What can hang from each mark:
besez: doborap liniz rasafe
fibak: misu
baloduz: domad
rasafe: besez misu
doborap: besez
domad: baloduz liniz
misu: fibak
liniz: besez domad

Known rows, with every way that one mark hangs from another:
besez(liniz): 5.9 -5.8 -7.9 30.4 -1.9 -2.3 -2.5 -15.4 14.5 14.6 1.1 12.2 9.9 12.6 -19.2 5.0 -5.6 -3.8 -7.6
besez(liniz rasafe): 17.5 -11.6 -1.9 33.9 11.6 -23.9 -12.1 -16.0 11.4 8.7 -3.5 -1.0 0.2 -20.4 -14.9 -8.8 -4.3 1.1 -9.3
doborap(besez(liniz(domad(baloduz)) rasafe(misu(fibak)))): -12.9 -5.2 0.4 3.4 10.0 -4.1 3.5 -4.6 2.7 -7.3 -3.7 20.6 -15.7 16.4 7.8 -2.3 -4.2 7.5 20.6
liniz(besez(doborap) domad(baloduz)): -18.5 -5.3 -5.0 -14.9 -2.6 3.3 -13.9 26.6 -5.5 -6.1 11.3 -30.9 -4.0 3.0 30.3 13.0 12.9 -9.3 -12.3
rasafe(besez misu(fibak)): 3.4 16.5 15.2 -19.4 -9.0 22.2 9.3 -4.6 10.1 1.1 -12.1 43.1 16.1 36.4 -39.5 8.5 8.2 8.9 18.1
besez(rasafe): 17.2 -10.4 3.1 21.7 1.6 0.7 -2.9 -8.0 19.1 6.2 15.5 -5.4 -0.1 -4.8 -3.8 -4.4 -0.2 10.7 -13.5
fibak(misu): 7.2 -17.7 -16.2 16.2 -9.1 21.2 4.2 -7.1 28.3 -10.5 41.2 -24.4 6.3 27.4 26.9 16.2 -7.1 -4.4 -7.1
domad(baloduz liniz(besez(doborap rasafe(misu(fibak))))): 19.6 17.0 -19.7 -23.0 -19.9 -9.2 30.7 -0.2 -40.3 12.6 -4.0 -19.5 4.2 -22.2 5.1 12.0 -7.5 -11.2 -3.3
liniz(besez(doborap rasafe(misu(fibak))) domad): -18.1 -5.0 14.8 -17.1 12.8 -2.5 -39.8 21.9 -10.0 -15.2 13.1 -21.4 -9.0 -21.0 25.2 -6.3 17.7 3.3 -15.5
domad(baloduz liniz(besez(rasafe(misu)))): 27.6 14.4 -26.6 -19.2 -27.7 3.6 39.1 -0.2 -31.9 11.0 -9.1 -8.0 5.6 -5.9 11.4 24.8 0.3 -10.1 -12.1
doborap(besez(liniz rasafe(misu(fibak)))): -12.5 -2.4 5.0 13.7 9.8 -1.7 -0.8 -16.8 5.0 -5.2 -0.9 39.9 -10.1 7.7 2.4 -4.8 -5.5 7.4 15.8
misu(fibak): 1.8 4.3 6.5 10.6 -8.5 13.4 4.5 -7.0 14.9 17.5 52.1 -6.4 21.2 22.0 -33.6 4.2 -12.2 4.6 -3.6
besez(doborap liniz rasafe): 4.2 -12.6 5.3 31.3 23.5 -43.6 -28.6 -16.2 -1.0 7.3 -15.9 -13.1 -11.3 -49.9 -9.7 -31.5 -13.1 -0.2 2.2
baloduz(domad(liniz(besez))): 6.8 7.5 -1.4 4.0 -15.2 29.4 32.3 2.2 8.4 -2.0 23.3 -13.6 20.6 0.1 2.9 -2.3 -9.8 -9.1 -16.7
liniz(besez): -8.2 0.6 -0.4 7.6 -12.7 22.3 -11.1 2.9 8.8 -1.0 26.6 17.6 16.1 6.6 14.7 23.8 16.6 -7.9 -29.9
domad(liniz): 19.6 11.6 -19.3 0.5 -25.5 23.1 29.4 -12.9 -7.8 22.6 12.3 -1.3 8.8 8.9 -11.3 10.3 -15.4 1.5 -16.0
rasafe(besez(doborap liniz(domad(baloduz))) misu): -4.0 6.3 5.3 -17.7 5.2 -5.3 -2.8 1.4 -2.1 -3.5 -60.0 27.5 -6.1 17.0 -20.1 -4.5 8.1 1.8 27.8
doborap(besez): -21.3 -1.9 -2.0 13.0 -7.8 29.7 13.5 -10.6 21.6 -0.5 19.8 38.4 -4.6 35.3 13.0 9.7 -6.1 6.5 5.9
liniz(besez(doborap rasafe) domad(baloduz)): -10.4 -9.6 -0.7 -12.5 6.7 -11.7 -20.9 26.1 -6.9 -10.0 8.0 -40.2 -10.9 -19.5 33.8 3.4 13.8 -5.6 -13.0
baloduz(domad(liniz)): 13.3 4.9 -3.0 9.2 -14.6 29.4 41.3 -3.1 15.1 4.5 19.7 -18.8 17.3 11.2 -8.5 -9.4 -18.9 -2.2 -8.1

Rows:
6.9 6.4 4.6 -1.0 -6.9 18.1 23.1 1.5 -1.3 -7.5 6.8 -14.1 11.2 -15.4 7.6 -15.2 -8.6 -4.4 -10.7 | baloduz(domad(liniz(besez(doborap rasafe(misu)))))
-10.6 -4.1 5.1 -23.0 7.1 -10.8 -21.2 26.1 -15.9 -12.8 3.8 -32.3 -9.9 -13.3 26.8 1.3 16.2 -1.7 -5.6 | liniz(besez(doborap rasafe(misu(fibak))) domad(baloduz))
-5.9 4.4 4.7 8.2 5.9 -11.6 -8.0 -9.5 14.8 7.1 -25.7 21.6 6.1 -8.8 -30.6 -6.0 -5.3 -7.2 14.4 | rasafe(besez(doborap liniz))
20.1 12.9 -24.9 -15.2 -20.5 -9.0 30.6 -0.3 -33.6 13.8 -4.6 -23.1 2.3 -26.4 12.0 13.9 -7.9 -13.8 -9.2 | domad(baloduz liniz(besez(doborap rasafe)))
11.7 -8.9 6.5 9.1 16.9 -20.0 -20.0 -2.4 -1.0 0.4 -7.4 -10.1 -6.4 -3.7 -17.2 -13.7 1.5 10.4 1.8 | besez(liniz(domad) rasafe(misu(fibak)))
20.9 16.0 -31.1 -15.7 -34.0 11.1 43.5 0.0 -25.9 17.0 3.7 -10.2 12.6 4.7 7.0 31.8 -4.4 -15.6 -13.7 | domad(baloduz liniz(besez))
-9.3 -5.0 -10.1 -13.1 -11.5 17.1 -2.3 26.8 3.8 -5.5 19.8 -22.2 4.0 24.0 27.0 29.0 19.1 -8.2 -19.1 | liniz(besez domad(baloduz))
-9.2 -4.1 8.8 8.1 5.3 -6.6 -29.7 2.1 -1.2 -6.1 14.7 -0.1 1.6 -37.2 22.0 -1.9 11.4 -5.7 -23.7 | liniz(besez(doborap rasafe))
3.1 12.5 7.3 -21.0 -1.3 2.3 6.8 2.0 1.7 1.2 -28.2 26.6 10.3 33.9 -41.1 8.3 6.7 1.9 26.5 | rasafe(besez(liniz(domad(baloduz))) misu(fibak))
-6.6 12.0 12.0 -23.0 7.6 -11.9 -4.6 1.8 -6.9 0.4 -37.5 17.8 2.4 13.0 -38.0 -7.7 0.8 1.0 34.2 | rasafe(besez(doborap liniz(domad(baloduz))) misu(fibak))
16.7 -2.7 11.7 7.2 2.1 2.7 -3.6 -8.5 5.8 2.4 9.7 5.7 1.4 4.2 -13.0 -7.6 2.9 16.5 -3.5 | besez(rasafe(misu(fibak)))
-9.5 1.0 14.7 -2.1 5.8 -5.4 -30.1 1.8 -10.8 -8.7 10.7 7.0 2.5 -30.5 15.5 -3.8 13.6 -1.6 -16.4 | liniz(besez(doborap rasafe(misu(fibak))))
-12.9 -0.9 8.4 5.1 2.4 15.9 5.7 -11.1 10.5 -7.2 12.5 36.9 -10.5 18.4 9.7 -1.5 -2.7 14.3 12.4 | doborap(besez(rasafe(misu(fibak))))
3.1 2.2 -5.1 -0.2 -2.0 -0.8 7.9 2.3 20.8 6.1 -20.0 11.2 8.7 20.8 -28.5 12.7 2.1 -6.4 11.8 | rasafe(besez(liniz(domad(baloduz))))
-13.2 -9.8 -5.8 13.7 9.4 -5.3 4.2 -4.5 11.8 -5.1 0.2 12.8 -16.8 10.6 14.3 0.1 -6.5 3.4 13.4 | doborap(besez(liniz(domad(baloduz)) rasafe))
-10.3 11.6 16.9 -20.2 10.2 -7.5 -14.0 -0.1 -4.1 -0.8 -33.0 23.4 2.8 9.4 -38.8 -11.7 1.1 3.5 29.1 | rasafe(besez(doborap liniz(domad)) misu(fibak))
-11.9 -8.0 -2.8 5.9 8.8 -1.0 4.6 -5.3 4.6 -9.1 -15.3 25.0 -19.9 18.6 16.7 -0.5 -0.7 7.8 17.5 | doborap(besez(liniz(domad(baloduz)) rasafe(misu)))
3.1 -9.2 7.1 1.8 25.6 -45.1 -23.2 0.4 -18.3 1.2 -26.3 -30.4 -18.6 -28.0 -11.3 -31.0 -8.0 5.4 20.0 | besez(doborap liniz(domad(baloduz)) rasafe(misu(fibak)))
-16.9 -8.0 11.6 -14.2 11.5 0.9 -39.3 21.6 -7.5 -17.7 2.1 -16.5 -13.3 -18.9 34.0 -4.6 20.9 3.8 -18.5 | liniz(besez(doborap rasafe(misu)) domad)
4.6 -13.2 2.3 5.7 23.9 -40.7 -22.1 0.3 -14.3 -1.6 -42.6 -23.5 -24.1 -25.7 1.6 -28.7 -2.7 6.0 15.7 | besez(doborap liniz(domad(baloduz)) rasafe(misu))
-16.3 -10.3 -1.2 16.7 12.2 -1.4 -4.9 -6.4 14.7 -6.0 4.6 18.4 -16.4 6.4 13.3 -3.6 -6.1 5.9 8.6 | doborap(besez(liniz(domad) rasafe))
5.2 9.1 8.3 -3.8 -5.4 14.8 22.7 1.7 -3.7 -5.7 18.0 -18.5 15.2 -17.2 -1.1 -17.0 -12.1 -4.9 -7.7 | baloduz(domad(liniz(besez(doborap rasafe(misu(fibak))))))
